Each row was made from one small tree. Brackets hold a mark, then the marks that hang from it, in alphabetical order. Every link used is in the known rows. Write each row's tree.
Known rows
(zoku kebimov (ruvop gotin) tafek): [ 0.51 -0.05 -0.38 -0.10 -0.11 -0.16  0.13 -0.26 -0.11  0.17  0.00  0.02
 -0.06  0.06  0.10  0.16  0.19 -0.21  0.34]
(zoku ruvop tafek): [ 0.38 -0.09 -0.34 -0.05 -0.10 -0.16  0.08 -0.34 -0.20  0.16  0.06  0.08
  0.17  0.09  0.04  0.16  0.18 -0.22  0.29]
(fumi (zoku nuso)): [-0.44 -0.12 -0.41 -0.01  0.03 -0.03  0.08 -0.39  0.00  0.31  0.05  0.02
  0.20  0.14 -0.04  0.20  0.27 -0.37  0.39]
(detat (fumi (zoku nuso tafek)) pape): [ 0.30 -0.01 -0.24  0.15  0.03  0.03  0.09 -0.34  0.02  0.34  0.02  0.01
  0.07  0.13 -0.10  0.30  0.19 -0.21  0.21]
(detat (fumi (zoku kebimov pape))): [-0.10  0.01 -0.29  0.23  0.07 -0.09  0.09 -0.38  0.17  0.33  0.01  0.07
 -0.03  0.14  0.01  0.29  0.29 -0.27  0.27]
(fumi zoku): [-0.37 -0.23 -0.41  0.03  0.03 -0.08  0.05 -0.50  0.03  0.27  0.03  0.06
  0.22  0.10 -0.05  0.20  0.28 -0.38  0.41]
(fumi (zoku tafek)): [ 0.18 -0.15 -0.42  0.09 -0.02 -0.06  0.08 -0.43 -0.05  0.26  0.05 -0.01
  0.20  0.07 -0.04  0.22  0.21 -0.35  0.36]
(nuso zoku): [-0.24 -0.04 -0.38  0.08 -0.03 -0.07 -0.01 -0.43 -0.08  0.27  0.03  0.09
  0.23  0.08 -0.16  0.21  0.30 -0.34  0.32]
(pape (detat fumi) (zoku kebimov tafek)): [ 0.56  0.10 -0.30  0.18  0.06 -0.15  0.10 -0.13 -0.32  0.26  0.08  0.18
  0.24  0.06  0.12  0.21  0.26 -0.25  0.19]
(tafek (zoku kebimov nuso pape (ruvop gotin))): [-0.24  0.06 -0.36 -0.14 -0.11 -0.12  0.14 -0.20  0.13  0.27 -0.04 -0.02
 -0.15  0.18  0.09  0.22  0.26 -0.21  0.26]
(fumi (zoku kebimov nuso (ruvop gotin) tafek)): [ 0.22  0.03 -0.40 -0.07 -0.09 -0.06  0.19 -0.16  0.02  0.26 -0.02 -0.06
 -0.09  0.11  0.06  0.25  0.18 -0.20  0.39]
(pape detat (zoku kebimov)): [-0.26  0.01 -0.47 -0.03  0.08 -0.11  0.05 -0.21 -0.29  0.28  0.09  0.24
  0.30  0.08  0.10  0.13  0.31 -0.32  0.29]
(detat fumi (pape (zoku nuso ruvop))): [ 0.16  0.03 -0.18 -0.03  0.05 -0.05  0.04 -0.26 -0.18  0.24  0.01  0.21
  0.17  0.17 -0.06  0.25  0.27 -0.08  0.17]
(fumi (zoku kebimov nuso ruvop)): [-0.62  0.00 -0.36 -0.07 -0.06 -0.07  0.14 -0.27  0.03  0.27  0.03  0.10
  0.06  0.18  0.05  0.26  0.24 -0.25  0.37]
(gotin ruvop): [-0.49 -0.17 -0.38 -0.10 -0.03 -0.09 -0.05 -0.43  0.01  0.22  0.09  0.00
  0.28  0.05  0.03  0.14  0.22 -0.30  0.35]
(tafek zoku): [-0.38 -0.26 -0.32 -0.04 -0.06 -0.15  0.04 -0.51  0.00  0.22  0.05  0.06
  0.26  0.11 -0.01  0.19  0.32 -0.46  0.30]
(tafek (zoku nuso pape ruvop)): [-0.36  0.01 -0.32 -0.08 -0.11 -0.12  0.09 -0.29  0.03  0.26  0.02  0.03
  0.07  0.21  0.02  0.22  0.25 -0.22  0.20]
(nuso (zoku kebimov pape tafek)): [ 0.24  0.30 -0.45  0.18 -0.06 -0.03  0.04 -0.30 -0.09  0.30  0.02  0.00
 -0.01  0.12 -0.07  0.24  0.22 -0.19  0.21]
(zoku tafek): [ 0.38 -0.11 -0.38  0.02 -0.03 -0.11  0.04 -0.43 -0.19  0.21  0.08  0.04
  0.21  0.07  0.01  0.12  0.20 -0.33  0.30]
(pape zoku): [-0.02 -0.14 -0.42 -0.03  0.07 -0.10  0.01 -0.44 -0.26  0.21  0.05  0.13
  0.34  0.09 -0.01  0.14  0.31 -0.33  0.35]

Which tree is each row?
[-0.27 -0.07 -0.23  0.12 -0.02 -0.19  0.16 -0.14  0.06  0.29  0.04  0.22
  0.10  0.10  0.08  0.30  0.28 -0.25  0.28]
(pape (detat (fumi (zoku kebimov ruvop))))
[-0.16  0.15 -0.24  0.12 -0.01 -0.08  0.16 -0.21  0.15  0.32 -0.01  0.07
 -0.11  0.21  0.04  0.32  0.25 -0.12  0.24]
(detat (fumi (zoku kebimov nuso pape ruvop)))
[-0.09 -0.15 -0.22  0.11 -0.01 -0.19  0.13 -0.19  0.04  0.28  0.03  0.19
  0.19  0.08  0.01  0.28  0.26 -0.24  0.28]
(pape (detat (fumi (zoku ruvop))))
[-0.08  0.08 -0.37  0.01 -0.10 -0.06  0.17 -0.21 -0.03  0.25  0.04  0.02
  0.04  0.16  0.07  0.27  0.18 -0.20  0.34]
(fumi (zoku kebimov nuso ruvop tafek))
[ 0.55  0.12 -0.40 -0.13 -0.04 -0.07  0.14 -0.11 -0.30  0.19  0.00  0.01
  0.03  0.11  0.12  0.18  0.21 -0.14  0.32]
(pape (zoku kebimov nuso (ruvop gotin) tafek))
[ 0.10  0.10 -0.24  0.15  0.03  0.03  0.12 -0.29  0.07  0.34  0.03  0.04
 -0.03  0.15 -0.06  0.31  0.21 -0.22  0.21]
(detat (fumi (zoku kebimov nuso tafek)) pape)
[-0.25  0.11 -0.48 -0.06  0.04 -0.06  0.05 -0.18 -0.17  0.38  0.08  0.11
  0.15  0.14  0.04  0.09  0.23 -0.24  0.21]
(zoku nuso (pape detat))
[ 0.00  0.23 -0.43  0.05 -0.07 -0.02  0.16 -0.18  0.00  0.30  0.01 -0.01
 -0.08  0.20  0.08  0.27  0.16 -0.09  0.27]
(fumi (zoku kebimov nuso pape ruvop tafek))
[ 0.34  0.07 -0.33  0.08 -0.15 -0.11  0.05 -0.28 -0.18  0.20  0.02  0.05
  0.17  0.09 -0.11  0.25  0.21 -0.18  0.26]
(nuso (zoku ruvop tafek))
[ 0.13  0.36 -0.45  0.12 -0.13 -0.08  0.10 -0.02 -0.14  0.31  0.03  0.12
  0.01  0.11  0.00  0.26  0.19 -0.07  0.15]
(nuso (zoku kebimov (pape detat) ruvop tafek))
[ 0.12  0.14 -0.38  0.14 -0.09 -0.05  0.05 -0.33 -0.13  0.26  0.05  0.04
  0.12  0.08 -0.10  0.24  0.24 -0.30  0.28]
(nuso (zoku kebimov tafek))
[ 0.14  0.24 -0.42 -0.08 -0.04 -0.10  0.14  0.02 -0.40  0.25  0.08  0.17
  0.22  0.13  0.16  0.18  0.21 -0.13  0.22]
(pape detat (zoku kebimov nuso ruvop tafek))
[-0.36  0.03 -0.47  0.03  0.05  0.00  0.06 -0.36  0.05  0.36  0.02 -0.01
  0.08  0.17 -0.04  0.20  0.24 -0.26  0.32]
(fumi (zoku nuso pape))
[ 0.28 -0.08 -0.19  0.02  0.05 -0.10  0.01 -0.35 -0.14  0.20  0.01  0.24
  0.19  0.12 -0.05  0.25  0.29 -0.10  0.18]
(detat fumi (pape (zoku ruvop)))
[ 0.22 -0.09 -0.29  0.11  0.12 -0.16  0.04 -0.21 -0.27  0.28  0.06  0.22
  0.36  0.05  0.02  0.17  0.32 -0.31  0.22]
(pape (detat fumi) zoku)
[ 0.34  0.06 -0.38 -0.01 -0.05 -0.12  0.10 -0.26 -0.31  0.15  0.05  0.14
  0.19  0.11  0.12  0.20  0.24 -0.18  0.29]
(pape (zoku kebimov ruvop tafek))
[-0.13  0.08 -0.37 -0.11 -0.04 -0.09  0.06 -0.29 -0.10  0.27  0.03  0.07
  0.05  0.19  0.03  0.15  0.21 -0.13  0.25]
(zoku nuso pape ruvop)
[ 0.37  0.04 -0.22  0.12 -0.04 -0.13  0.19 -0.04 -0.08  0.31  0.05  0.07
  0.15  0.10  0.04  0.29  0.18 -0.17  0.22]
(pape (detat (fumi (zoku nuso ruvop tafek))))
